What can hang from each mark:
J770: J640
J640: J25 J557 J770
J301: J557
J557: J25 J301 J517 J640
J25: J189 J557 J640

Every row comes from one small tree of marks. Brackets hold a mark, then the marks that hang from it, in the order of their numbers. Every link used is in the known rows. Which tree was each row made from?
Known rows:
[J640 [J25 J189] [J557 J301 J517] J770]: -1.318,-0.294,-0.497,-0.001,0.296,-0.444,0.347,0.729,-0.449,-1.006,0.419,-0.376,5.614,0.780,0.578,1.651
[J557 J640]: 0.124,-0.260,-0.383,0.031,0.349,-0.062,-0.162,0.178,-0.058,0.096,0.053,0.132,0.500,0.478,0.384,0.486
[J640 J25 J557]: -0.351,-0.238,-0.787,-0.183,0.179,-0.727,0.590,0.660,-0.244,-0.714,0.158,-0.085,3.142,0.092,0.700,0.748
[J557 J301 J517]: -0.558,-0.031,0.273,0.328,0.068,-0.085,-0.048,0.612,-0.014,0.262,-0.023,-0.219,0.928,0.772,0.054,0.880
[J301 [J557 J25 J517]]: -0.146,-0.301,-0.213,-0.246,0.038,0.354,-0.454,0.506,0.034,-0.273,0.837,0.463,3.239,1.259,0.951,1.241
[J25 J189 [J557 J301 J517] [J640 J770]]: -0.511,-0.298,1.161,-0.234,-0.248,0.559,-0.428,0.258,-0.338,-0.802,0.170,0.168,3.446,1.984,0.224,1.529
[J770 [J640 J25 J557]]: -0.482,-0.482,-0.472,-0.369,-0.124,-0.950,0.890,0.923,-0.827,-0.964,-0.041,-0.060,4.194,0.455,0.556,0.338
[J301 J557]: 0.233,-0.079,0.192,0.168,-0.039,0.223,-0.630,0.321,0.180,-0.007,0.274,0.515,0.613,0.099,0.429,0.059
[J25 [J557 J301]]: -0.350,0.046,0.753,0.114,-0.156,0.207,-0.292,0.551,-0.120,-0.213,-0.350,-0.012,0.554,0.918,0.015,0.437
[J301 [J557 J25]]: -0.087,-0.112,-0.115,-0.204,0.094,0.543,-0.680,0.341,0.069,-0.363,0.558,0.532,2.332,0.724,0.666,0.663
[J25 J189 J557]: 0.053,-0.341,0.122,-0.435,-0.430,0.429,0.290,-0.324,0.000,-0.758,0.299,0.385,1.591,0.339,0.218,0.359
[J25 J189 [J557 J301 J517 [J640 J770]]]: -0.692,-0.400,0.289,-0.036,0.165,0.381,-0.392,0.383,-0.334,-0.548,0.225,-0.007,3.565,1.832,0.507,1.508
[J25 J189 J640]: 0.205,-0.329,0.189,-0.311,-0.185,0.351,0.091,-0.316,0.058,-0.488,0.322,0.570,1.428,0.331,0.065,0.728
[J640 [J25 J189] [J557 J517] J770]: -0.814,-0.486,-0.860,-0.424,0.156,-0.558,0.616,0.286,-0.380,-1.136,0.710,-0.229,5.616,0.546,0.787,1.387
[J25 [J640 [J557 J301] J770]]: -0.748,0.010,0.874,0.414,0.452,-0.075,-0.551,1.031,-0.509,-0.284,-0.346,-0.210,2.406,1.101,-0.006,0.526
[J557 [J25 J189 [J640 J770]] J301 J517]: -0.999,-0.188,0.547,-0.341,0.208,0.735,-0.480,0.203,-0.355,-0.691,0.531,0.072,4.570,1.921,0.253,2.004
[J770 [J640 J557]]: -0.388,-0.451,0.042,0.015,-0.121,-0.653,0.695,0.931,-0.739,-0.419,-0.168,-0.025,2.517,0.405,0.134,-0.434
[J770 [J640 J25 [J557 J301 J517]]]: -1.036,-0.491,-0.208,-0.003,-0.043,-1.053,0.869,1.543,-0.836,-0.708,-0.078,-0.284,5.040,1.236,0.570,1.190

Write each row's tree:
-0.876,-0.309,0.420,0.372,0.021,-0.561,0.430,1.393,-0.792,-0.270,-0.443,-0.164,2.552,0.621,-0.126,-0.147 : [J770 [J640 [J557 J301]]]
-0.103,-0.245,1.116,-0.075,-0.284,0.165,-0.213,0.784,-0.201,-0.290,-0.125,0.207,1.842,2.139,0.376,1.514 : [J25 [J557 J301 J517] J640]
-0.315,-0.381,-0.275,-0.198,0.563,0.375,-1.058,0.598,-0.248,-0.338,0.782,0.263,4.230,1.925,1.220,1.511 : [J301 [J557 J25 J517 [J640 J770]]]
-1.216,-0.302,0.176,0.015,0.172,-0.251,0.394,1.424,-0.895,-0.586,-0.138,-0.135,4.292,1.254,0.119,0.438 : [J770 [J640 [J557 J25 J301]]]
-0.430,-0.637,-0.089,0.044,-0.179,-0.874,0.914,1.053,-0.751,-0.379,0.113,-0.116,3.433,0.918,0.381,0.147 : [J770 [J640 [J557 J517]]]
-0.402,-0.608,-0.517,-0.354,0.433,0.669,-0.765,0.187,-0.124,-0.722,1.142,0.524,5.371,1.615,1.218,1.719 : [J301 [J557 [J25 J189] J517 [J640 J770]]]
-0.341,-0.322,-0.792,-0.540,0.382,0.023,-0.139,-0.292,-0.278,-0.934,0.450,0.050,3.721,0.419,0.670,1.262 : [J557 [J640 [J25 J189] J770]]
-0.929,-0.212,0.200,-0.472,-0.177,0.146,-0.009,0.213,-0.358,-1.180,0.308,-0.167,4.685,1.440,0.554,1.819 : [J640 [J25 J189 [J557 J301 J517]] J770]
-0.077,-0.481,-1.130,-0.509,0.217,-0.109,0.349,-0.214,-0.043,-0.774,0.529,0.364,3.189,0.191,0.821,1.517 : [J557 [J640 [J25 J189]]]
-1.012,-0.464,-0.808,-0.021,0.111,-0.533,0.848,0.803,-0.158,-0.813,0.500,-0.045,5.151,0.564,0.709,1.881 : [J640 [J25 J189] [J557 J301 J517]]
0.070,-0.160,0.145,0.183,0.488,0.325,-1.247,0.404,-0.154,-0.109,0.213,0.287,1.631,0.773,0.713,0.349 : [J301 [J557 [J640 J770]]]
-0.913,-0.339,-0.534,-0.187,0.468,-0.075,-0.182,0.346,-0.313,-0.670,0.409,-0.173,4.692,1.215,0.742,2.196 : [J557 J301 J517 [J640 [J25 J189] J770]]
-0.209,-0.468,0.814,-0.205,-0.415,0.445,0.056,0.323,-0.069,-0.649,0.220,0.496,2.937,1.808,0.353,1.723 : [J25 J189 [J557 J301 J517] J640]
-0.905,-0.127,-0.418,-0.141,0.514,0.128,-0.414,0.163,-0.310,-0.741,0.165,-0.084,3.676,0.666,0.463,1.566 : [J557 J301 [J640 [J25 J189] J770]]
0.121,-0.727,-1.120,-0.383,0.098,-0.054,-0.077,0.241,0.135,-0.721,1.028,0.783,4.669,0.859,1.491,2.148 : [J301 [J557 J517 [J640 [J25 J189]]]]
-0.974,-0.297,-0.651,0.006,0.200,-0.361,0.586,0.674,-0.160,-0.918,0.231,0.030,4.169,0.050,0.427,1.278 : [J640 [J25 J189] [J557 J301]]
-0.636,-0.508,-0.685,-0.500,0.449,0.432,-0.154,-0.151,-0.292,-0.639,0.892,0.010,4.785,1.539,0.742,1.692 : [J557 [J25 J189] J517 [J640 J770]]
-0.615,-0.248,0.433,-0.007,0.232,0.588,-0.612,0.203,-0.327,-0.648,-0.043,0.082,2.646,1.279,0.280,0.950 : [J25 J189 [J557 J301 [J640 J770]]]
-0.345,-0.646,-1.040,-0.508,0.294,0.303,0.315,-0.007,-0.032,-0.512,0.964,0.357,4.218,1.279,0.855,1.902 : [J557 [J25 J189] J517 J640]
-0.405,-0.157,0.636,0.108,-0.236,0.072,-0.030,0.721,-0.115,-0.208,-0.092,-0.094,1.446,1.486,0.255,1.034 : [J25 [J557 J301 J517]]
-0.220,-0.209,0.383,0.178,0.163,0.189,-0.425,0.731,-0.169,-0.158,-0.302,0.117,1.105,1.378,0.387,0.882 : [J25 [J557 J301 J640]]
0.006,-0.525,0.078,-0.001,0.053,-0.555,0.427,0.823,-0.220,-0.209,0.262,0.148,2.824,1.200,0.605,1.025 : [J25 [J640 [J557 J517]]]
